Each row was made from one path, in order. Every step used is in the known rows, and no mark comes twice. Write each row's path.
(in the rows, 128 means zero)
Known rows
U > C: [114 117 123 142 123 124 133 126 119 128 116 136 143 105 116 122 125 120
 138 112 132 130 123 127 119 130 116 119 129 134 125 131 134 104]
M > K > F > C > N > U: [124 179 101 126 131 103 154 153 121 142 147 114 146 106 141 125 127  96
 138  80 134 125 119 125 127 119 155  50 142 142 131 193 134 117]
L > K > N > A > J: [141 215 113 146  95 123 126  71 137 138 172 113 114 122 111 128 115 167
  87 109 136 131 127 140 172  92  35 123 153  80 121 150 124 166]
U > M > N > A > F > C > K: [128 134  93  97 130  96 144 124  86 155 168 122 127 134 127 120 126 123
 154 106 119 130  96 112 114 120  46  80 117 115 115 131 137  32]
J > A > L > U > M: [130  86 141  83 126 118 136  78 138 137 139 132 110 130 111 125 138 117
 105 148 124 120 113 117 124  87 130  99 103 123 131  81 149  96]
K > F > C > N > A > L > U: [151 201 115 134 109 111 152 105 130 152 143 113 132 106 119 131 120  64
 112 106 135 133 118 131 141 101 115  61 142 103 135 158 130 138]
K > F > C > L: [140 174 108 174 126 118 133 174 104 116 105 115 148 110 148 127 122  67
 160  82 126 128 126 124 121 131 229  86 138 129 140 134 120 121]
L > K > F: [124 180 111 122 115 112 134 150 133 117 132 120 130 107 129 137 121 109
 130  80 136 137 128 136 136 114 112 137 157 111 137 146 125 178]
F > C > K > N: [133 168 116 206 120 111 131 178 117 127 143 103 139 104 162 121 118 101
 158 108 127 115 126 122 116 127 195  69 127 137 125 130 104 133]
L > U: [122 155 133 122 115 120 135 106 138 125 157 134 131 134 117 129 128 101
 101 101 137 128 129 130 125 109  99 116 127 144 125 138 130 135]
N > K > F > C > L > U: [121 209 109 164 105  96 145 155 126 120 148 116 148 103 124 128 117  50
 114  65 144 122 118 132 129 101 158  59 145 140 134 150 117 148]
F > C > U > M > N > A > L: [158 103  95 108 123  99 146  90 100 162 134 124 121 126 126 120 137 125
 145 176 123 137  99 114 107  83  62  67 127 111 118  94 144  46]
M > F > C > K > N > A > L > U: [131 207 125 149 110 100 151  85 136 154 214 107 126 107 121 124 118  96
 109 127 127 129 119 126 124 109 105  30 120  95 116 172 124 109]
J > A > F > C > U: [134  43 119 120 147 118 128 109 111 128 107 111 120 127 127 129 127  70
 131 151 111 119 126 109 104 131 204 122  89 120 144 141 133  62]
K > N: [137 147 130 164 115 123 129 125 130 129 143 112 131 132 150 127 129 145
 123 129 131 125 135 128 130 125 159 106 139 125 126 131 123 160]
U > M > J > A > F > C: [118  92 119  90 142 130 121 105  99 137 130 130 110 137 117 117 126 125
 142 107 105 131 105  99 130 136 181 127  92 110 127 142 154   4]
N > K > F > C > L: [128 182 103 169 118 105 138 177 116 124 120 109 145  96 135 126 117  77
 141  91 133 122 117 130 134 121 188  72 146 125 137 139 117 140]
F > C > K > N > A > L > U: [145 208 124 172 102 105 147 101 135 154 179 110 126  94 123 125 120  95
 109 129 135 118 121 130 131  94  92  33 129 112 120 143 114 136]
L > K: [117 151 121 137 121 116 133 140 132 125 141 127 122 106 126 131 123 121
 124 119 135 130 122 132 128 106  79 131 137 117 126 122 123 153]
M > J: [121 176 127 122 127 132 128 117 126 131 163 137 123 139 122 122 125 149
 121 111 122 134 126 126 146 126 119 133 131 124 119 162 133  92]
K > F: [135 155 119 113 122 123 128 137 129 120 119 122 137 131 131 134 126 115
 134  90 128 135 134 132 136 136 161 134 148 120 140 153 130 153]
L > C > N > A: [123 182 116 164 100 111 154 120 126 127 160 112 133 142 131 132 121 112
 117 128 146 119 129 139 138  98  91 105 143 102 124 126 117 151]
U > M > N > K > F > C: [128 147  94 102 120  92 131 161 108 142 124 119 133 117 130 122 128 125
 157  79 133 138  91 117 120 113 108  88 151 121 123 126 140  97]
N > A > F: [133 132 121  84 124 126 137  71 121 147 152 126 120 141 100 133 126 137
 101 133 124 134 127 131 144 137  55 134 125  98 129 165 141 104]
M > J > A > F > C: [120 106 132 100 153 135 118 102 114 143 132 128 106 125 107 122 124 117
 126 114 104 130 113 106 136 147 170 135  90  98 131 179 142  27]
A > M: [136 119 135  99 132 134 122 109 125 132 140 135 111 131 122 127 127 129
 124 149 117 136 122 120 133 126  95 118 115 116 123 146 141 114]
L > U > M > N > A: [135 165 107  79 100 101 155  68 116 146 182 137 128 169 108 126 137 148
 111 103 138 133 106 124 120  86  16  97 140 130 112 121 148  88]
L > U > F > C > N: [110 146 120 184 115 116 149 153 111 125 142 118 143 119 144 126 119  35
 135  91 137 124 120 121 112 104 190  69 126 160 133 124 129  80]
M > L > U > F > C: [106 130 126 139 119 111 148 121 122 139 158 138 126 110 109 126 131  58
 133 101 133 141 111 124 113  99 132  63 123 144 122 133 139  47]
J > A > F > C > N > U > M > L: [118  67 118  96 138 107 162 119 101 150 170 112 120 141 130 122 138 100
 132 145 117 117 103 106 108  99 160  54  90 136 123 132 151  27]
U > C > N > K > F: [108 164 105 156 109 100 153 167 124 124 140 110 157 103 135 125 116 103
 128  93 140 121 121 137 138 118 136  88 156 128 133 150 125 158]

Which path is each row?
[132 176 116 139 111 110 147 101 120 140 194 103 130 139 137 131 120 140
 109 126 124 118 136 135 143 130  89  91 131 107 127 166 120 138] | C > K > N > A > F
[106 156 108 204 122 111 143 178  99 118 122 119 137  84 142 128 117  51
 158 102 132 125 114 126 113  99 180  72 133 136 134  96 122  83] | U > F > C > L > K
[122 181 113 151 100 104 154 146 116 122 191 105 147 147 158 124 129 141
 129 105 140 105 131 127 117  95 143  56 143 171 120 129 126 134] | C > K > N > U > M
[104 151 138 159 122  97 140 146 147 142 171 112 119  88 137 126 123 110
  94 171 148 120 114 139 145  79  56  74 134  98 119  95 115 164] | A > L > C > N > K
[123 149 115 169 133 117 129 181 115 125 127 119 136  99 141 122 117  84
 162 107 124 118 118 122 113 131 163  89 117 140 127 129 110 103] | F > C > K
[127 169 122 184 117 114 140 142 113 120 143 128 142 113 136 123 123  53
 127  93 136 121 121 121 110 103 170  66 117 152 125 118 118 103] | F > C > L > U
[108 113 136 102 124 104 158  99 133 131 200 141 117 117 100 121 131  91
 119 132 113 118 109 121 112  89  86  61  87 127 114 149 139  68] | J > A > M > L > U > C > K
[113 168 124 161 126 109 145 126 114 122 180 126 141 126 133 122 122  54
 127  94 128 131 119 117 103 117 182  64 109 134 121 148 128  77] | M > F > C > L > U
[127 189 107 182  94 108 157 119 118 133 164 110 151 116 128 123 118 139
 134 109 134 112 131 137 129 118 113  72 145 123 122 151 117 137] | U > C > K > N > A
[136 128 115 107 128 126 129  89 109 154 122 124 121 117 100 129 120 108
 123 121 123 137 116 120 132 146  84 115 117  97 129 169 138  76] | N > A > F > C
[104 194 114 157 103  92 145 170 139 114 161 103 141 118 145 133 117  92
 112  94 153 121 126 143 146  99 125  99 162 111 132 138 112 195] | L > C > N > K > F
[124 166 105 134 122 102 140 161 126 135 136 125 122  82 123 130 126  86
 155  85 131 147 109 129 126 107 113  93 145 100 126 148 124 128] | M > L > K > F > C
[132 131 128 114 129 113 128  94 132 144 174 128 110 120 142 120 134 170
 118 148 117 136 121 122 142 123  91  72 123 107 113 157 141 129] | A > M > K > N
[134 156  90 159 114 100 136 165 117 111 112 111 139  98 142 134 118  54
 151  89 135 134 128 127 112 104 168 111 151 126 142 144 118 149] | L > K > F > C > U
[143 156 104  72 116 123 127  64 109 150 162 136 116 165 104 119 131 187
 115 115 124 139 103 124 154  98  10 127 137 101 113 119 150  62] | U > M > N > A > J
[133 145 116 189 131 122 133 163 104 125 114 121 139 107 145 121 124  81
 154 120 125 121 120 120 114 122 197  78 118 136 128 110 116  95] | F > C > L
[131 118 120  66 129  88 137 107 132 156 135 121 112 106 103 125 134 106
 117 110 128 129  85 112 121  84  96  69 123 105 129 114 149  87] | J > A > L > U > M > N > K > F > C
[126  88 118 112 146 123 127  99 110 131 142 120 115 139 122 123 125  90
 124 134 105 125 124 107 121 128 194 129  92 115 135 175 138  26] | M > J > A > F > C > U
[131  94 131 122 152 127 133 115 107 128 145 118 112 134 126 122 125  86
 149 156  95 125 110 102 106 136 229  78  77  91 128 150 144  43] | J > A > M > F > C > L
[135 169 110 152 109 109 136  99 116 151 149 107 117  97 120 131 116 118
 114 111 134 135 118 125 135 120  67  97 136  83 124 164 127 131] | L > K > N > A > F > C
[136 168 122 133  93 112 155  59 119 156 189 127 112 130 101 127 129  91
 117 128 127 144 110 123 132  91  86  31 129 108 115 171 150  64] | K > N > A > M > L > U > F > C
[104 129 112 184 121 111 146 179 113 134 125 106 138  99 141 124 114  71
 143 128 133 119 110 127 127 113 174  68 134 139 133 118 125  92] | U > F > C > N > K
[126  77 143  61 149 133 127  79 131 132 158 125 100 153 109 129 129 135
 123 163  97 132 117 110 122 141 160 128  86  85 127 170 155  75] | J > A > M > F
[116 130  92 120  94  77 154  58 112 130 202 114 129 149 142 125 134 144
 103 130 142 131 129 130 135  86  64  68 144 106 118 126 139 107] | L > C > U > M > K > N > A > F
[148 202  96 136 107 113 146 137 112 136 137 109 121 106 128 133 110  79
 144 104 126 137 111 124 142 108  94  87 145  82 132 174 132 147] | L > K > F > C > N > A > M
[127  59 133 106 154 130 119 114 116 141  97 119 111 115 112 128 126  96
 132 131 110 124 115 108 118 148 179 131  87 103 139 145 138  64] | J > A > F > C
[137 213  93 162  92 103 142  66 108 139 189 126 133 131 127 109 124 130
 104  78 135 127 110 123 157  77 102  23 135 122 112 121 135  79] | F > C > L > U > M > K > N > A > J
[128  65 100 126 127 108 128 129  89 123 124 120 134 133 147 122 127  77
 149 129 123 134 119 107 104 118 158 102 112 144 130 110 141  52] | A > F > C > U > M
[115 163 111 107 106 102 167  62 124 149 196 143 131 121 104 117 125 120
  99 122 130 131 111 128 139  96   7  45 122 119 110 177 151  94] | L > U > C > N > A > M > K
[122 176 109 140 114 105 147 169 134 124 150 103 142 125 148 132 118 109
 118 110 136 119 127 139 147 117 144  99 156 124 136 146 120 183] | C > N > K > F
[110 133 116 115 117 110 135 113 112 126 162 133 134 136 124 120 124  81
 139  80 131 142 109 107 102 119 155  87 114 137 117 133 147  57] | L > U > M > F > C
[134 102  87 172 113  92 140 131 104 127 139 114 139 120 171 113 134 122
 158 128 128 127 119 113 109 102 188  47 133 149 120 102 131  91] | F > C > U > M > K > N
[147 119  97 120 105  92 157  58 123 152 176 115 124 129 143 119 140 173
 115 188 126 128 124 130 140  81  82  43 142 110 119 101 144 115] | C > U > M > K > N > A > L
[129 168 101 134 132  94 150 117  94 157 171 120 121 105 121 127 125 106
 125 117 126 135  99 122 119 102  23  82 124  90 117 140 128  72] | M > N > A > F > C > L > K
[136  91  94 156 116 111 133 149  97 115 106 120 141 132 151 120 127  82
 166 129 128 126 120 111  99 105 194  95 125 156 129  90 131  76] | F > C > U > M
[ 97 164 123 172 109  97 145 161 138 122 168 109 132 115 142 127 119 105
 106 132 152 114 120 139 138  91  92  94 142 119 121 112 110 171] | L > C > N > K
[114 124 137 100 115 110 162  82 135 143 201 113  99 127 109 136 137 132
 103 158 122 123 115 126 127  70 102  57 121 113 124 166 155  94] | J > A > M > L > K > N > U > F
[134 204 114 146 103 105 157  82 117 133 226 108 117 140 136 129 120 140
 108 150 120 133 123 129 135  99  89  63 133  74 114 166 136 140] | C > L > K > N > A > M > F
